What can hang from each mark:
Z232: Z332
Z685: Z718
Z495: Z718
Z650: Z668 Z704
Z332: Z109 Z232 Z234 Z495 Z586 Z704
Z234: Z332
Z586: Z680
Z718: Z495 Z685
Z680: Z586 Z622
Z704: Z332 Z650
Z622: Z680
Z109: Z332 Z595
Z595: Z109
Z668: Z650

Every row comes from one small tree of marks. Brackets hold a mark, then the marks that hang from it, in the order of their numbers. Every link used is in the known rows. Which tree was each row made from?
Known rows:
[Z668 [Z650 [Z704 [Z332 Z109 Z234]]]]: [-1.05 -0.66  0.16  1.56  0.17 -0.61 -1.06  0.73 -1.97  0.98  1.00 -1.12
  1.71 -1.49  0.51  1.07 -2.41  2.58 -1.40  1.40  0.28 -2.12 -2.92 -1.95
  1.24 -1.47  5.13 -2.37 -1.55]
[Z704 [Z332 Z232] [Z650 Z668]]: [-3.43  0.94  1.81 -1.84  2.49  1.76 -1.30 -0.72 -1.04  0.54  0.91 -0.50
  0.13 -1.82  0.91  0.78 -0.83  1.85  1.15 -2.21 -0.72 -2.31 -2.86 -1.06
 -0.60  2.47  0.04 -0.18 -1.06]
[Z718 Z495]: [ 0.26 -0.23  1.99 -2.81  2.90  1.95 -0.85 -0.84  2.09 -0.36 -0.24  1.46
 -2.80  1.06 -1.05  1.37 -1.14 -0.30 -0.08  1.20  0.19 -1.46 -0.49 -0.22
 -1.92  0.76  3.50 -5.70 -1.62]
[Z622 [Z680 Z586]]: [-0.23  0.94  5.84 -0.42  0.50  0.35 -2.03  1.27  2.52 -0.72  1.33  2.55
 -0.53  0.61 -0.47  0.50 -1.10  1.10  1.84  0.66  1.05  0.09 -2.85  0.73
 -3.52 -2.26  4.04 -4.51 -1.88]
[Z109 [Z332 Z704]]: [ 0.99  0.09 -0.20 -0.13  0.53 -0.12 -1.92  1.67  0.57 -1.81  0.28  0.02
 -0.47  1.40 -1.02 -0.24 -0.68  0.61  1.41  0.99  1.35  1.66 -1.44  0.69
 -1.62 -0.34  1.76 -3.91 -1.31]
[Z586 Z680]: [ 0.53  0.50  1.02 -2.56  3.53  1.64 -0.85 -1.98  2.52 -0.23 -0.16  1.72
 -1.52  1.10 -1.15  0.66 -1.44  2.50  1.15  0.92  0.19 -1.19 -1.94  2.25
 -1.88  0.20  3.74 -5.45 -1.61]
[Z650 [Z704 Z332]]: [-0.48  0.20  2.71 -0.96  2.53 -0.33 -3.57  0.90 -0.02 -0.70  1.49  0.89
 -0.86 -1.09 -0.39  0.97 -1.27  2.89  1.09  0.35  0.08  1.53 -3.56 -0.04
 -0.92 -0.67  3.65 -5.32  0.76]
[Z234 [Z332 Z109 [Z586 Z680]]]: [ 1.20 -0.81 -1.17 -0.58  1.83  2.99  1.44 -1.40  0.09 -0.94  0.07 -0.27
  0.74  1.32 -0.03 -0.30 -0.65  2.00  0.10  1.08  1.06 -0.51  1.00  2.44
 -0.40 -0.57  0.67  0.49 -0.80]
[Z685 [Z718 Z495]]: [ 0.41 -1.02  2.08 -3.33  4.00  1.32 -1.50 -1.36  0.58  0.26 -1.90 -0.38
 -1.50  2.26 -0.97  2.14  0.40  0.66  0.03  0.69  0.30 -1.60 -0.91 -0.99
 -3.11  2.02  3.77 -3.21 -0.43]
[Z332 Z109 Z234 [Z495 Z718] Z586 Z704]: [ 0.90  0.48 -4.12  2.68 -3.22 -2.28  0.80 -0.58  0.21  0.10 -2.22  0.51
  1.36  0.20  0.01 -1.41  2.20 -2.38 -1.66  1.22 -0.51  2.43  4.17 -1.00
  2.03 -1.24 -3.58  6.36  1.97]
[Z234 [Z332 Z109 Z232 [Z586 Z680]]]: [ 1.25 -1.53 -1.83 -0.63  1.18  3.11  3.16 -2.12 -0.35 -0.86 -0.49 -1.36
  0.31  0.79 -0.10 -0.41 -0.21  0.61 -0.44  0.33  0.57 -2.21  2.07  2.88
  1.43 -0.15 -0.84  3.16 -0.21]
[Z586 [Z680 Z622]]: [ 0.69  1.61  2.13 -0.58  4.15 -0.22 -0.65 -2.61  1.87 -0.08  0.99  3.52
 -1.10  1.46 -0.77  0.51 -1.84  1.38  0.79  1.20  0.51 -3.16 -2.11  2.79
 -2.11  0.14  4.86 -6.77 -1.43]
[Z680 Z586]: [-0.73  1.18  3.91  0.61  1.08 -0.44 -1.38 -0.01  1.69 -0.50  0.53  1.13
 -0.87 -0.13 -0.53  0.31 -0.92  1.06  1.56  0.22 -0.01  0.46 -1.69 -1.73
 -1.68 -0.66  3.09 -3.17 -0.92]
[Z650 Z668]: [ 0.26 -0.43  2.74 -0.93  1.87  0.21 -0.99  0.24  1.53 -0.02 -0.23  2.97
 -0.17 -0.58  0.01  0.03  0.42  1.43  0.71  0.35  0.13  0.92 -3.60  0.26
 -3.11 -0.11  2.07 -3.21 -0.84]
[Z595 [Z109 [Z332 Z232 [Z495 Z718] Z586 Z704]]]: [ 0.99  0.43 -3.71  0.45 -3.87 -1.32  1.36  0.66 -0.82 -0.87 -1.50  0.06
 -0.94  0.70 -0.33 -2.13  3.54 -2.76 -0.19  0.20 -0.22  0.09  3.61  0.88
  0.37 -0.18 -5.14  4.06  3.90]
[Z704 [Z332 Z109 Z234 Z586] [Z650 Z668]]: [-2.27  0.67 -1.13  1.74  0.60  0.77 -0.22  0.61 -2.14  1.51  1.04 -1.74
  2.75 -1.49  2.35  1.24 -0.65  1.21 -0.21 -1.09 -0.19  0.20 -1.30 -3.00
  0.24  1.10 -2.35  3.81 -1.61]
[Z718 Z495 Z685]: [ 1.18 -0.76  3.25 -2.29  3.50  2.38 -3.44 -1.18  1.45 -0.35 -0.13  1.84
 -2.71  2.66 -1.20  1.76 -1.32 -0.33  0.70 -0.08 -0.28 -3.16  0.81 -1.00
 -2.09  2.38  2.38 -4.93 -1.63]
[Z650 Z668 [Z704 [Z332 Z495 [Z586 Z680]]]]: [ 1.52  0.36  4.87 -1.40  0.39 -0.85 -1.42  0.01  1.64  1.73  0.54  0.28
  2.24 -1.34  0.08  1.52  0.94  0.55  1.06 -0.10 -1.43  4.00 -1.24  3.76
 -1.13 -0.57 -2.81  0.75  3.61]
[Z234 [Z332 Z109 Z232 [Z495 Z718] [Z586 Z680] Z704]]: [ 1.21 -0.13 -3.45 -0.73 -1.49  1.12  2.87 -2.99  0.01 -1.05 -2.87 -0.69
  1.47  0.59 -0.88 -2.18  2.19 -1.45 -0.73  0.56 -0.28 -0.47  5.58  3.59
  2.61 -0.09 -4.04  8.02  3.32]
[Z595 [Z109 [Z332 Z232 Z234 Z495 Z586 Z704]]]: [ 2.24 -0.55 -4.66  1.48 -5.07 -2.73  2.52  0.35 -1.64  0.43  0.84 -2.99
  0.23  1.19  0.67 -0.38  1.75 -4.99 -0.51  0.04  0.60  1.28  3.85  0.61
  0.95 -0.68 -4.51  3.18  2.75]
[Z232 [Z332 [Z109 Z595] Z234 Z495 Z586 [Z704 Z650]]]: [ 1.15  0.17 -2.75  2.53 -4.74 -2.48  2.81  1.26 -0.90  0.96 -0.30 -2.92
  1.69  0.08  0.93 -0.23  0.38 -3.65 -0.95 -0.68 -0.16  2.03  2.82 -1.38
  3.03 -0.52 -4.34  3.68 -0.29]
[Z234 [Z332 Z232]]: [-0.08 -1.32  0.27 -2.41  1.21  1.77  1.23 -0.24  0.38 -1.75  1.49 -0.09
 -1.55  0.20 -0.31 -0.70 -0.12  0.77  0.36 -0.09  1.57 -0.77 -0.17  0.50
 -0.78 -0.03  2.55 -1.16 -0.01]
[Z704 Z650]: [-2.15  1.38  0.56 -1.41  2.43  1.34 -2.83 -0.26  0.71 -0.47  0.44  1.75
 -2.26  0.43  0.69  0.49 -1.30  1.55  0.54 -0.30 -0.20 -1.26 -2.28 -1.59
 -1.74  1.34  2.99 -4.74 -2.79]
[Z668 [Z650 Z704]]: [-0.20 -0.19  3.90 -0.42  0.82 -0.19 -2.75  0.99  0.91 -0.11 -0.61  3.29
 -1.00 -0.10  0.05  0.94 -0.94  1.86 -1.22  1.83 -0.45 -1.26 -3.91 -0.10
 -1.03 -1.59  5.80 -6.04 -1.87]
[Z234 [Z332 [Z109 Z595] Z232 Z586 Z704]]: [ 1.06 -2.92 -1.54  1.61 -1.36 -0.02  3.36  0.15 -2.46 -1.77 -2.07 -0.65
  1.08  0.41 -1.00 -1.40  0.46 -2.21 -0.88 -0.39 -0.65  1.70  1.93  1.69
  3.65 -0.86 -1.60  2.62  0.38]
[Z650 Z668 [Z704 [Z332 Z232 [Z586 Z680]]]]: [ 1.19 -0.43  3.83 -1.84  1.57  0.55 -0.05 -0.50  0.62  0.99 -0.37  0.06
  1.79 -1.63  0.39  1.57  0.57  1.47  0.72 -0.55 -1.82  0.89 -2.21  3.76
  0.65  0.02 -2.42  2.10  2.89]
[Z704 [Z332 Z109 Z232 [Z495 Z718] Z586] Z650]: [-3.75  1.71 -2.30  0.98 -0.51  1.49 -0.18 -0.64 -1.69  0.54 -1.26 -1.85
 -0.49 -1.29  0.77 -1.06  0.81  0.30 -1.06 -1.84 -1.09 -2.44  3.16 -2.07
  2.82  1.86 -4.53  7.09  0.72]
[Z668 Z650]: [-1.79  0.02  2.23 -0.81  1.73  1.38 -1.98  0.02  0.94 -0.12 -0.53  2.16
 -1.25  1.25 -0.64  0.52 -1.00  2.37 -0.93  1.27  0.31 -2.23 -3.05 -0.99
 -1.77 -0.46  6.02 -5.60 -3.68]
[Z495 [Z718 Z685]]: [ 0.13  0.58  1.50 -1.23  2.28  1.18 -3.69  0.55  1.40 -1.17 -0.74  4.16
 -2.00  1.52 -0.88 -1.06  0.78  2.86  1.37 -0.36 -0.21 -2.00 -0.31 -2.09
 -2.10  1.56  1.88 -1.94 -0.46]
[Z718 Z685]: [ 0.54 -0.41  2.03 -0.25  2.42  1.05 -4.19 -0.43  0.74 -0.63  0.50  2.32
 -1.80  2.05 -0.67  0.50 -0.90  1.43  1.36 -0.54 -0.07 -1.34 -1.02 -1.23
 -2.40  1.46  2.56 -4.65 -1.46]
[Z234 Z332]: [ 0.14 -0.85  0.91 -2.43  2.13  1.42 -0.64  0.34  0.78 -1.90  2.04  1.18
 -1.16  0.74 -0.42 -0.43 -0.40  2.07  1.09  0.73  2.25  0.79 -1.19 -0.10
 -2.62 -0.44  4.07 -3.93 -0.86]

Write each row's tree:
[ 0.73 -0.34 -3.73  1.88 -3.41 -1.35  3.49  0.12  0.67  0.98 -1.40 -0.47
  0.00 -1.00  0.44 -2.08  1.99 -2.43 -2.22 -0.07 -0.21 -0.04  4.55 -1.13
  2.88 -0.79 -4.06  8.41  1.82]	[Z332 Z109 Z232 Z234 [Z495 Z718] Z586]
[-1.06 -1.22  0.49  2.60  1.61  0.39  0.52  1.37 -2.00 -0.18 -0.68 -0.58
  0.20 -0.50 -1.21 -0.11 -1.31  1.94  0.03 -0.97 -0.48  1.54 -1.60 -0.80
  1.83 -0.40  0.07 -1.23 -1.02]	[Z704 [Z332 [Z109 Z595] Z586]]
[-1.05  0.40  0.87 -0.06 -3.08 -2.02  0.77  1.95  0.68  1.57  0.34 -0.91
  1.14 -1.41  0.43  0.19  1.71 -0.53 -1.93  0.09 -1.03  0.46  2.06 -1.11
  2.66 -1.20 -1.33  5.73  2.82]	[Z668 [Z650 [Z704 [Z332 Z232 Z234 [Z495 Z718] Z586]]]]
[-0.23  1.92 -1.87 -0.41 -1.57 -0.07 -0.99  0.70  0.79 -0.10  1.54 -1.43
  0.57  1.52  1.65  1.37  0.78 -0.74 -0.09  0.31  0.74  1.45  1.15 -2.51
  0.36 -0.17 -2.01  1.93 -1.33]	[Z232 [Z332 Z234 Z586 [Z704 Z650]]]
[ 0.87  0.40 -2.72  0.29 -3.46 -2.45  1.51 -0.40  1.55  0.06 -1.46  0.34
  0.31  0.40 -0.24 -1.02  3.08 -3.80 -1.22  0.14 -1.01  2.61  4.94 -0.12
  2.40 -0.59 -4.39  7.43  2.85]	[Z332 Z232 Z234 [Z495 Z718] Z586 Z704]
[ 1.83 -2.29 -1.72  3.26 -3.76 -2.79  5.36  1.10 -0.63  1.48 -1.02 -1.92
  0.15 -0.99 -0.28 -0.97  0.15 -4.45 -1.89 -1.18 -0.98  1.56  2.96  0.36
  3.94 -1.30 -3.28  4.62  0.75]	[Z332 [Z109 Z595] Z232 Z234 Z495 Z586]
[ 0.90  1.09 -1.03  3.43  2.12 -0.13 -0.90 -4.04 -0.66 -0.31 -2.12  2.33
  1.27  2.16 -0.35  0.52 -0.98 -0.96 -0.95  1.39 -0.84 -2.14  0.64  3.15
  1.03 -0.50  0.83 -1.22 -0.92]	[Z332 Z109 [Z586 [Z680 Z622]] Z704]
[-3.30  1.50  2.64 -1.91  3.32  1.61 -2.84 -0.10 -0.44  0.37  1.38  0.55
  0.48 -1.26  0.84  1.12 -1.02  3.13  1.70 -1.30 -0.33 -0.71 -3.98 -1.55
 -2.71  2.07  1.29 -3.02 -1.60]	[Z704 Z332 [Z650 Z668]]
[ 1.76 -1.32  2.42  0.69 -0.40 -0.74  1.77  5.66  1.19 -0.88  0.69  0.47
 -0.98  0.63 -0.93 -0.55 -0.04  0.53  0.95 -0.35  0.66  3.68 -1.49  0.47
 -0.53 -0.86 -0.69 -2.32 -1.57]	[Z109 [Z332 Z586] Z595]
[ 2.17 -1.19  2.64  1.08 -2.36 -2.13  2.03  5.18  1.57 -0.14  0.88 -0.60
 -0.88  0.36 -1.10 -0.70  0.49 -1.77  0.69 -0.64  0.74  4.83  0.56  1.08
 -0.34 -1.06 -2.42 -1.02 -0.13]	[Z109 [Z332 Z495 Z586] Z595]
[-2.28  1.70  0.03 -1.72  1.20  1.90 -0.84 -2.61  0.13  1.19  0.44 -3.11
 -0.70  0.28  0.16  1.61 -0.88 -0.28  0.51 -2.09 -1.53 -1.39  2.22  1.76
  1.17  2.35 -3.22  2.47  0.24]	[Z704 [Z332 Z232 Z495 [Z586 Z680]] Z650]
[-0.95  1.37 -2.73  1.49 -0.83  1.94 -1.80 -0.72 -1.13 -0.69 -1.02 -1.03
  0.29  1.22  1.20  0.50  0.08  0.12 -0.80  0.17  0.23 -1.10  0.63 -1.77
  1.21  0.12 -2.02  1.58 -1.90]	[Z232 [Z332 Z109 Z586 [Z704 Z650]]]
[-2.00  0.08  3.88 -0.90  1.87  0.55 -3.54  0.98 -0.41 -0.02  0.88  1.06
  0.03 -0.64 -0.43  1.54 -1.65  3.52 -0.37  0.97 -0.12 -0.78 -4.23 -0.83
 -0.88 -0.89  5.91 -5.82 -1.10]	[Z668 [Z650 [Z704 Z332]]]
[-0.69  0.68 -0.96 -1.14 -0.84 -1.02  0.10 -1.59 -0.16  0.72 -0.49  0.38
  1.38 -0.84  1.63  0.61  0.20 -2.14  0.06 -0.73 -1.38 -0.56 -0.66 -0.50
  0.52  1.51 -1.02  2.08 -0.68]	[Z332 Z232 Z234 [Z704 [Z650 Z668]]]
[-1.18 -0.05 -0.89 -0.37  0.65  1.54 -0.89 -1.39 -2.42 -1.28 -0.70  0.82
  2.52 -0.56  1.35 -0.43 -0.22  0.47  0.69  0.33  0.31 -0.85 -1.32 -0.03
 -1.04  1.08  0.53  0.16 -1.26]	[Z234 [Z332 Z109 [Z704 [Z650 Z668]]]]
[ 1.15 -0.03 -1.37 -0.15 -1.45 -0.88  0.21  1.19 -0.60 -0.18  1.93 -0.37
 -1.99  0.41 -0.20 -0.95  0.06 -0.64  1.02  0.65  1.80 -0.78 -0.60  0.07
 -3.28 -0.26  0.82 -5.23  0.92]	[Z595 [Z109 [Z332 Z495]]]
[ 1.74 -0.68  1.28  0.16 -3.36 -1.95  4.41  5.44  1.88 -0.37 -0.75  0.01
 -1.35 -0.57 -1.16 -2.63  2.58 -1.58  0.25 -1.19 -0.02  2.56  2.47  0.90
  1.77 -0.42 -4.79  4.34  1.94]	[Z109 [Z332 Z232 [Z495 Z718] Z586] Z595]
[ 0.69 -0.32 -1.46  0.79 -0.34  0.66 -0.11  2.57 -1.04 -0.78  1.20  0.63
 -1.63  1.39  0.44 -0.19  0.54  0.66  0.48  0.60  1.17 -0.03 -1.17 -0.67
 -2.81 -0.71 -0.41 -3.11 -0.17]	[Z595 [Z109 [Z332 Z586]]]
[ 1.49 -0.35 -2.50  0.67 -0.68  0.15  2.21  0.35  0.32  0.26  1.86 -1.63
  0.01 -0.30  0.46 -0.49 -0.80  1.52 -0.44  0.97  2.97 -1.82 -0.71 -2.22
 -0.14 -1.41  2.04 -0.60 -1.66]	[Z232 [Z332 Z109 Z234]]
[-1.95  0.32 -1.83  0.75 -1.29 -0.75  1.67 -1.46 -2.22  2.34  1.38 -3.73
  1.92 -3.00  1.61  0.27 -1.13 -1.21 -0.34 -2.09 -0.30 -2.23  0.45 -1.49
  1.38  1.86 -2.35  4.43  0.22]	[Z704 [Z332 Z109 Z232 Z234 Z495] [Z650 Z668]]
[-1.38  1.31  1.57  0.11  0.26  0.54 -2.98 -0.26  0.05 -0.19 -2.04  2.33
  1.20  0.54  1.46  1.21  1.14 -0.89  0.22 -0.28 -2.07  2.19 -1.40 -0.23
 -1.19  1.06 -2.50  0.76 -1.03]	[Z332 Z586 [Z704 [Z650 Z668]]]
[ 0.15 -0.67  4.01 -1.05  1.28 -0.54 -0.96  0.45 -0.20  0.16  0.60  0.62
  0.62 -2.82  0.20  0.62  0.11  1.41  0.63 -0.75 -0.93  0.40 -3.84  1.22
 -0.15 -0.11  0.47 -0.80  2.37]	[Z650 Z668 [Z704 [Z332 Z232]]]
[-1.12  1.45 -1.03 -1.66  0.05 -1.59  0.06  0.36  1.38  0.57  2.19 -0.42
  0.04 -0.99 -0.82 -1.00  0.55  1.60  0.82 -0.21  1.38  1.81  0.99 -2.10
 -0.76 -0.06  0.66  0.78  1.89]	[Z704 [Z332 Z234 [Z495 Z718]]]
[ 0.20 -0.82 -1.91 -0.33  0.10  1.50  3.25 -1.70 -2.08 -0.99 -2.46 -1.18
  1.33  0.78 -0.10 -0.38 -0.51 -1.36 -0.04 -0.88 -1.98 -1.48  2.26  3.37
  3.92  1.21 -2.26  3.16 -0.81]	[Z234 [Z332 [Z109 Z595] Z232 [Z586 Z680] [Z704 Z650]]]
[ 1.05 -0.36 -2.46 -1.24 -0.93  1.80  3.94 -1.46  0.97 -0.32 -1.19 -0.59
  0.27 -0.12 -0.33 -2.37  1.89 -0.28 -0.76  0.33  0.55 -1.36  4.89  2.72
  1.84  0.09 -3.36  7.53  2.40]	[Z234 [Z332 Z109 Z232 [Z495 Z718] [Z586 Z680]]]
[-1.53 -0.34  3.20 -0.52 -0.66 -0.64 -1.65 -0.36 -0.45  0.95  0.57 -1.16
 -0.23 -1.42 -0.59  0.99 -0.80 -0.03 -1.16 -0.27 -0.80 -1.60 -1.06  0.65
  1.06 -0.57  2.60 -1.95  0.97]	[Z668 [Z650 [Z704 [Z332 Z232 Z495]]]]
[ 1.83 -1.63  0.64  3.46 -2.78 -3.96  1.93  2.83 -1.52  1.52  0.78 -1.78
  1.86 -2.30 -0.07  0.17 -0.67 -1.77 -0.86 -0.71 -0.97  4.67  0.65 -0.14
  3.16 -2.17 -1.99  1.37  2.36]	[Z650 [Z704 [Z332 [Z109 Z595] Z234 Z495 Z586]]]
[ 0.59 -1.28 -3.53  1.45 -0.25 -0.39  2.45 -1.00 -0.77  0.30  0.12 -1.22
 -0.67 -0.85  0.13 -0.59 -1.28 -0.66 -1.17  0.22  0.61 -2.67  0.38 -1.05
  2.00 -0.49  1.67  1.26 -1.29]	[Z332 Z109 Z232 Z234]
[ 0.93  0.67 -3.63 -0.46 -2.91 -1.44  1.46 -0.44 -0.93 -0.92 -1.21  0.28
 -1.21  0.04 -0.79 -2.70  2.40 -1.73  0.54  0.27  0.22 -1.63  2.31  0.97
 -0.49  0.27 -2.26  0.88  3.38]	[Z595 [Z109 [Z332 Z232 [Z495 Z718] Z704]]]
[-0.93  0.91 -0.47  1.63 -1.28 -0.73 -1.95 -2.55 -1.47  0.63 -2.47  0.54
  1.74 -1.08  0.85 -0.14 -0.25 -1.97 -0.32 -0.06 -1.54 -0.43 -0.42  0.15
 -0.49  0.94 -1.53  0.27 -0.37]	[Z332 Z109 Z495 [Z704 [Z650 Z668]]]
[-0.95 -0.90 -3.06  1.16  1.01  0.37  1.54 -1.38 -2.09  0.52  1.31 -3.37
  0.15 -1.41 -0.18 -0.04 -2.14  1.10 -0.41 -0.81  1.05 -2.63 -0.26 -1.72
  2.22  0.00  1.67  1.14 -0.71]	[Z704 [Z332 Z109 Z232 Z234]]
[ 1.26  0.23 -1.29  1.41 -2.64 -2.70 -0.78 -0.63  1.10  0.26 -0.03 -0.60
  0.81  1.37  0.07  0.82  1.20 -3.79 -0.66  0.80 -0.27  4.95  2.96  0.02
  0.52 -1.30 -2.16  1.98  1.26]	[Z332 Z234 Z495 Z586 Z704]
[ 1.98 -0.30 -3.07  0.00 -2.67 -2.48  1.96  1.83 -0.54  0.66  3.23 -1.51
 -1.10  0.07  0.52 -0.86 -0.02 -1.44  0.84  0.69  2.27  0.18  0.29 -0.78
 -2.72 -0.66  0.73 -3.21  1.05]	[Z595 [Z109 [Z332 Z234 Z495]]]
[ 0.75 -0.54 -3.70  2.20 -0.32 -1.03 -0.23 -1.85 -1.03 -0.33 -1.11 -0.02
  0.99  0.42 -0.23 -0.11 -1.10 -0.72 -0.68  1.43  0.30  0.04 -0.07 -0.62
  0.92 -0.91  2.22 -1.13 -1.19]	[Z332 Z109 Z234 Z704]
[-3.12  1.41  2.61 -0.56  2.29  1.82 -2.82  0.83 -0.53  0.45  0.84  0.28
  0.94 -0.60  1.50  1.61  0.07  2.24  0.87 -1.54 -0.67  1.24 -2.74 -1.59
 -1.93  1.71 -1.64  0.25 -1.16]	[Z704 [Z332 Z586] [Z650 Z668]]
